Each row comes from the steps of one walk. Every step used is in the known rows, and no mark comes twice. Write the walk behind each row, first mark first.
Known rows:
kizuf, dusa, forut, nozul, fige: [-0.45  0.21  0.06  0.07 -0.15 -0.03  0.00  0.10 -0.02  0.11 -0.08  0.04
 -0.03 -0.10 -0.01 -0.08 -0.54  0.09]
dusa, forut, selapep, fige: [-0.35 -0.13  0.01  0.15  0.04 -0.22 -0.03  0.06  0.01 -0.10  0.00 -0.04
 -0.04 -0.05 -0.09  0.02 -0.05 -0.06]
nozul, forut, selapep: [-0.29 -0.10  0.06  0.11  0.00 -0.18  0.02  0.07  0.03 -0.01 -0.08  0.00
 -0.03  0.00  0.19  0.12  0.02 -0.01]
nozul, fige, selapep: [-0.07 -0.01  0.02 -0.07  0.01  0.19  0.03  0.04  0.01  0.06 -0.13  0.00
  0.01 -0.11  0.16 -0.07  0.07 -0.05]
forut, selapep: [-0.21 -0.08  0.00 -0.02  0.02 -0.07  0.02  0.08  0.02 -0.05 -0.03 -0.02
 -0.01  0.00 -0.06  0.04  0.06 -0.05]
fige, selapep, dusa, forut: [-0.18 -0.14  0.07  0.17 -0.06  0.04 -0.08 -0.01  0.02 -0.03  0.02 -0.05
 -0.01  0.11  0.17 -0.17  0.03  0.07]
kizuf, dusa, selapep: [-0.23  0.05  0.08 -0.02  0.01  0.14 -0.02  0.14 -0.01  0.09  0.01  0.01
 -0.01  0.09 -0.15 -0.05 -0.04 -0.11]
forut, nozul, fige, selapep: [-0.24  0.12  0.04 -0.09 -0.05  0.21  0.01  0.05  0.00  0.10 -0.14  0.01
  0.00 -0.14  0.12 -0.05 -0.17 -0.02]
forut, dusa, selapep, fige: [-0.25 -0.10  0.06  0.07  0.01  0.00 -0.06  0.10 -0.01 -0.04  0.00 -0.07
 -0.04  0.00 -0.21  0.06  0.21 -0.20]
dusa, forut: [-0.07 -0.02 -0.01  0.24 -0.04 -0.13 -0.02 -0.03  0.00 -0.01 -0.01  0.00
 -0.01  0.02  0.09 -0.07 -0.11  0.05]
fige, selapep, dusa, forut, nozul: [-0.39  0.04  0.09  0.14 -0.12  0.05 -0.10  0.01  0.00  0.02  0.00 -0.04
 -0.02  0.06  0.10 -0.11 -0.26  0.09]
nozul, forut, selapep, dusa: [-0.45 -0.17  0.10 -0.01 -0.06 -0.10 -0.03  0.10  0.04 -0.06  0.00 -0.04
 -0.03  0.09  0.17  0.05  0.09  0.06]
forut, nozul, kizuf: [-0.01  0.27  0.06 -0.03 -0.15  0.05 -0.07 -0.05 -0.03  0.00  0.04  0.00
 -0.04 -0.06 -0.13  0.06 -0.37  0.08]
dusa, selapep, forut, nozul: [-0.31  0.07  0.03 -0.02 -0.08 -0.01  0.01  0.07 -0.03  0.06  0.01  0.06
  0.03  0.08 -0.14  0.00 -0.19 -0.07]
kizuf, dusa: [-0.05  0.05  0.10 -0.01 -0.03  0.02 -0.01  0.07 -0.02  0.05  0.08  0.00
 -0.03  0.07 -0.10 -0.04 -0.23  0.03]
kizuf, dusa, forut, selapep, fige: [-0.41 -0.11  0.09  0.15  0.01 -0.20 -0.04  0.11 -0.01 -0.07  0.06 -0.04
 -0.06 -0.01 -0.17 -0.01 -0.23 -0.04]
dusa, selapep: [-0.16  0.00 -0.01  0.00  0.04  0.12  0.00  0.07  0.01  0.04 -0.07  0.01
  0.02  0.03 -0.05 -0.02  0.17 -0.15]
nozul, fige, selapep, dusa: [-0.24 -0.08  0.06 -0.18 -0.05  0.22 -0.02  0.07  0.03  0.00 -0.05 -0.03
  0.00  0.00  0.14 -0.12  0.14  0.02]
fige, selapep, dusa, forut, nozul, kizuf: [-0.15  0.17  0.12  0.10 -0.20  0.10 -0.14 -0.05 -0.02 -0.02  0.05 -0.04
 -0.05  0.03  0.02 -0.07 -0.33  0.13]

Write each row's walk:
[-0.23 -0.07  0.11  0.23 -0.07 -0.04 -0.03  0.10  0.01  0.04 -0.08 -0.04
 -0.03  0.08  0.11  0.10  0.23 -0.11] : nozul, forut, dusa, selapep
[-0.16 -0.05  0.05  0.11 -0.05  0.06 -0.03  0.11  0.00  0.01 -0.03 -0.06
 -0.02  0.08 -0.11  0.02  0.27 -0.15] : forut, dusa, selapep
[-0.12 -0.13  0.09 -0.09 -0.02  0.19 -0.06  0.03  0.02 -0.03  0.05 -0.06
  0.00  0.10  0.10 -0.11  0.15  0.02] : fige, selapep, dusa
[-0.31  0.11  0.00 -0.13 -0.14 -0.04  0.06  0.07 -0.02  0.05 -0.05  0.08
  0.02 -0.07 -0.03 -0.02 -0.32  0.04] : selapep, forut, nozul, fige
[ 0.02  0.17  0.19 -0.04 -0.17  0.08 -0.05  0.03 -0.06  0.06  0.16  0.02
 -0.05  0.09 -0.18 -0.04 -0.55  0.08] : fige, selapep, forut, nozul, kizuf, dusa
[ 0.11 -0.20  0.10  0.11 -0.11 -0.08  0.00  0.03 -0.02 -0.04  0.10 -0.05
 -0.01  0.16 -0.02 -0.04  0.15 -0.05] : fige, selapep, forut, dusa
[-0.41  0.03  0.08 -0.19 -0.10  0.24 -0.04  0.08  0.02  0.04 -0.06 -0.03
  0.00 -0.03  0.10 -0.10 -0.07  0.05] : forut, nozul, fige, selapep, dusa
[ 0.13 -0.16  0.05  0.01 -0.02  0.01  0.03 -0.01 -0.02  0.00  0.08  0.03
  0.03  0.12  0.04 -0.08  0.02 -0.02] : fige, selapep, forut
[-0.09 -0.09  0.12  0.25 -0.12 -0.18 -0.03  0.04  0.00  0.00 -0.01 -0.06
 -0.06  0.06  0.17  0.12  0.06  0.03] : nozul, forut, dusa
[-0.42  0.08  0.06  0.12 -0.15 -0.05 -0.09  0.01  0.00  0.00  0.02 -0.03
 -0.02  0.05  0.02 -0.07 -0.31  0.13] : selapep, dusa, forut, nozul
[-0.27 -0.10 -0.01  0.20 -0.02 -0.19  0.01  0.05  0.02 -0.06 -0.04 -0.02
 -0.02  0.01  0.02 -0.03 -0.03 -0.01] : dusa, forut, selapep
[-0.09 -0.10  0.00 -0.02 -0.01 -0.01  0.04  0.07 -0.01  0.02  0.04  0.06
  0.04  0.14 -0.10 -0.04  0.11 -0.11] : dusa, selapep, forut
[-0.33  0.13  0.11  0.09 -0.10  0.13 -0.02  0.08 -0.02  0.13 -0.10  0.01
 -0.03 -0.08  0.09 -0.13 -0.42  0.04] : kizuf, dusa, forut, nozul, fige, selapep
[-0.28  0.14  0.02  0.21 -0.10 -0.09 -0.05 -0.01 -0.02  0.04 -0.04  0.00
 -0.01 -0.03  0.03 -0.02 -0.38  0.07] : dusa, forut, nozul
[-0.15 -0.07  0.08 -0.03 -0.04  0.00  0.03  0.13 -0.03  0.06  0.11  0.06
  0.01  0.19 -0.19 -0.08 -0.08 -0.09] : kizuf, dusa, selapep, forut
[-0.19  0.04  0.10  0.17 -0.12 -0.15 -0.04  0.07 -0.02 -0.04  0.06 -0.02
 -0.07  0.05 -0.13 -0.04 -0.30  0.06] : nozul, kizuf, dusa, forut, selapep
[-0.25 -0.09  0.03  0.14 -0.09 -0.07 -0.07  0.00  0.01 -0.05  0.05 -0.04
 -0.01  0.11  0.08 -0.12 -0.03  0.11] : selapep, dusa, forut
[-0.02  0.22  0.16 -0.06 -0.21 -0.02 -0.04  0.03 -0.07  0.04  0.18  0.04
 -0.05  0.09 -0.26  0.00 -0.61  0.11] : selapep, forut, nozul, kizuf, dusa
[ 0.00 -0.12  0.02 -0.09 -0.04  0.04  0.07  0.04 -0.01  0.03 -0.01  0.05
  0.03  0.02  0.09 -0.10  0.02 -0.03] : nozul, fige, selapep, forut
[-0.09  0.19  0.06 -0.05 -0.16  0.04 -0.04  0.01 -0.05  0.02  0.07  0.06
 -0.01  0.05 -0.21  0.03 -0.29 -0.01] : dusa, selapep, forut, nozul, kizuf
[-0.29 -0.13  0.02 -0.05  0.07 -0.12 -0.01  0.07  0.01 -0.10  0.01 -0.04
 -0.03 -0.07 -0.16  0.08  0.03 -0.11] : forut, selapep, fige
[-0.32 -0.06  0.07  0.19 -0.05 -0.16 -0.01  0.11  0.00 -0.02  0.02 -0.03
 -0.04  0.07 -0.07 -0.06 -0.22  0.02] : kizuf, dusa, forut, selapep
[-0.33  0.21  0.15 -0.07 -0.06  0.12 -0.10  0.10 -0.05  0.04  0.07  0.00
 -0.07 -0.03 -0.35  0.05 -0.35 -0.10] : forut, nozul, kizuf, dusa, selapep, fige
